Every row comes from one small tree of marks. The marks that hang from a mark follow it in brackets, in the order of their numbers. Every link used is in the known rows. Which tree was each row made from?
(in the rows, 128 means zero)
Known rows
K_366{K_298 K_702{K_992}}: [131 120 113  91 154  95 118 121 125 137 118 120 112 151 193 110 153 139
 158 175 161 140 138 157]
K_366{K_298{K_409} K_702}: [129 129 104 116 124 124 120 142 109 143 112 128 140 132  98 135  77  99
 158 195 160 112 140 136]
K_810{K_101 K_698{K_409}}: [163  10 136 137 141 166 142 129 197  78 162 140 153  92  58  93 107 108
 115 132 103 123 161 102]
K_702{K_366{K_298{K_409{K_698}}} K_992{K_810}}: [ 96 169 136 125 125 133 123 107 117 157  81  98 128 128 151 146 126 169
 159  84 114 149  94 136]
K_366{K_298{K_409{K_101 K_698}} K_702{K_992}}: [118 185 116 125 113 115 128 127  99 142 127 152  91 116 162 139 107  68
 213 110 121  76 170 152]
K_298{K_409}: [128  80 127 133 114 150 135 140 132 136 142 153 141 123  55 111 100 128
 103 140 144 106 176 100]
K_298{K_366{K_702} K_409}: [144  89 114 124 122 124 129 149 109 126 180 163 126 137  76 180  62  71
 117 229 178  76 107 135]
K_409{K_101 K_698{K_810}}: [103 130 144 156 112 118 153 162 187 112 150 164 125 120 141 120 102  59
  92 108 112 129 216 107]
K_992{K_702{K_366{K_298}} K_810{K_101}}: [121 201 122 143 124 124 113 121  92 139  91  78 151 148 190 153 159 172
 120 125 110 172  49 120]
K_366{K_702}: [127  64 121 108 147 102 120 140 136 127 153 141 136 148 110 114  90  96
 105 228 164 128 164 124]
K_298{K_366{K_702{K_992}} K_409{K_698{K_810}}}: [118 136 137 122 129 141 138 154 188 128 168 146 118 140 171 179  68  37
 136 162 146 104 115 126]
K_698{K_409 K_810{K_101}}: [134  93 147 149 126 184 131 156 238 101 131 131 162 101 134  96  84 107
  81 163  92 128 167  73]
K_992{K_702{K_366} K_810{K_101 K_698{K_409}}}: [149 134 141 144 144 169 119 116 134  98 121  82 146 112  84 108 131 136
 132 100  69 151 108  93]
K_298{K_409{K_101 K_698}}: [114 112 130 158  93 134 148 138 119 128 165 179 115  99  65 127  83  70
 134 103 114  79 203 112]
K_702{K_992}: [131  67 136 109 139 115 133 126 139 132 144 140 114 136 142  83 180 166
 103 117 145 139 167 125]
K_702{K_366 K_992}: [125  80 149  99 155 119 117 103 128 141 134 143 126 142 121  89 168 180
  69 101 151 153 132 134]
K_366{K_298{K_409} K_702{K_992}}: [131 149 113 104 131 127 117 130 119 150 106 120 113 135 146 119 121 126
 181 153 156 104 144 147]
K_366{K_298}: [129  71 111 114 136 106 138 134 134 125 121 135 139 138 139 120 144 159
 107 160 154 163 150 134]
K_810{K_101 K_698}: [156  10 130 142 127 131 147 144 184  88 167 144 161 115  90 121 123 105
 100 119 136 143 129 120]
K_992{K_702}: [134 114 121 119 137 127 137 128 104 134 146 120 124 148 133 103 159 143
 105 134 141 152 176  97]
K_698{K_409{K_101}}: [142  99 132 137 125 139 131 129 126 105 149 169 101  92  57  68 122 119
 121 148 104  85 214 105]

Which tree is each row?
[122 122 133 100 152 112 118 104 115 142 106 133 126 144 156 104 182 191
  99 100 154 166 112 154] -> K_702{K_366{K_298} K_992}
[117 233 118 156 104 157 113 129  80 153  80  80 155 132 153 163 124 157
 139 103 102 142  60 114] -> K_992{K_702{K_366{K_298{K_409}}} K_810{K_101}}
[158 104 126 103 160 118 128 118 150  86 154 108  89 123 114 134 138 107
 175 192 128 102 100 148] -> K_298{K_366{K_702{K_992{K_810{K_698{K_409}}}}}}
[117 249 129 144 101 122 114 117  66 153  72 128 100 115 124 123 165 171
 154  54 107  94 116 159] -> K_702{K_366{K_298{K_409{K_101}}} K_992{K_810}}
[146 100 133 131 133 107 122 145 162 103 140  95 131 137 162 126 137 108
 157 153 119 125 104 147] -> K_366{K_702{K_992{K_810{K_101 K_698}}}}
[158  52 131 138 133 141 147 128 147  78 157 165 108  82  19  74 136  97
 134  94  99  97 227 117] -> K_810{K_698{K_409{K_101}}}
[115 160 132 110 140  99 113 105 107 143  79 100 121 149 179 122 190 212
 113 114 137 173  84 156] -> K_702{K_366{K_298} K_992{K_810}}
[106  75 148 156 118 143 147 168 237 112 158 139 169 129 181 140  69  68
  73 148 110 158 147  91] -> K_409{K_698{K_810{K_101}}}
[135 173 123 122 115 116 121 137 107 137 145 122  97 140 139 171 111 119
 157 201 153  75  78 146] -> K_298{K_366{K_702{K_992{K_810}}} K_409}
[128 154 143 148 124 161 137 156 187  99 127 156 117  98  96  77 100  92
  97 125  86 101 236  94] -> K_698{K_409{K_101} K_810}
[120 122 125 118 131 144 123 116  97 151 104 143 158 125  68 129 107 152
 100 123 151 137 110 130] -> K_702{K_366{K_298{K_409}}}
[161  99 127 133 132  92 133 143 155  89 171 116 115 139 168 176 139  97
 150 171 145 111  36 167] -> K_298{K_366{K_702{K_992{K_810{K_101 K_698}}}}}
[120 139 153 135 126 123 109 116 141 134 120 113 135 138 168 118 161 197
  95 121 117 140  73 131] -> K_702{K_366 K_992{K_810{K_101}}}
[109 180 135 134 116 126 128 102  92 147 114 161 108 107 123 127 135 121
 160  33 114 108 142 151] -> K_702{K_366{K_298{K_409{K_101 K_698}}} K_992}
[123 163 138 131 129 114 110 117 123 138  90 100 140 139 200 137 175 200
 119 119 121 159  43 151] -> K_702{K_366{K_298} K_992{K_810{K_101}}}
[131 152 125 152 111 129 130 146 120 127 131  85 136 141 181 134 155 150
 122 153 109 146 112  92] -> K_992{K_702 K_810{K_101}}
[130  94 125 110 130 122 135 122 127 132 190 159 102 133 142 177  87  63
 159 174 154  86 102 138] -> K_298{K_366{K_702{K_992}} K_409{K_698}}
[119 198 133 145 107 149 109 117 119 151  77 103 142 124 163 139 144 184
 138  93 113 126  52 142] -> K_702{K_366{K_298{K_409}} K_992{K_810{K_101}}}
[110 163 119 120 134 151 129 104  79 156 117 116 150 134 111 155 112 118
 146  82 122 159 135 109] -> K_992{K_702{K_366{K_298{K_409{K_698}}}}}
[114 142 115 150  97 124 151 135 108 132 134 166 121 100 105 146  99  79
 161  96 116  97 177 132] -> K_366{K_298{K_409{K_101 K_698}}}
[ 98  95 127 122 129 140 130 115 121 148 119 143 158 126  83 153  81 118
 122 110 137 149 117 122] -> K_702{K_366{K_298{K_409{K_698}}}}
[148  88 124  99 151  89 125 126 125 121 183 153  95 152 164 153 142 118
 120 209 181 107  97 157] -> K_298{K_366{K_702{K_992}}}
[140  86 134 120 134 106 140 126 153 107 124 102 117 133 123 100 188 163
 132  83 125 149 144 137] -> K_702{K_992{K_810{K_698}}}
[113 234 115 134 119 146 115 119  60 161  71  76 140 140 120 148 139 166
 144  98 119 151  95 117] -> K_992{K_702{K_366{K_298{K_409}}} K_810}
[111 217 120 146 115 140 132 106  51 149 118 143 119 117 106 153 120  92
 158  42 105 120 155 122] -> K_992{K_702{K_366{K_298{K_409{K_101 K_698}}}}}
[139 128 136 129 135 113 123 115 145 110  96  96 142 134 166 129 183 174
 128  57 114 167  45 163] -> K_702{K_366{K_298} K_992{K_810{K_101 K_698}}}
[124 155 118 108 151 121 120 109  76 145 105 111 137 157 148 125 165 163
 102 109 143 182 122 126] -> K_992{K_702{K_366{K_298}}}
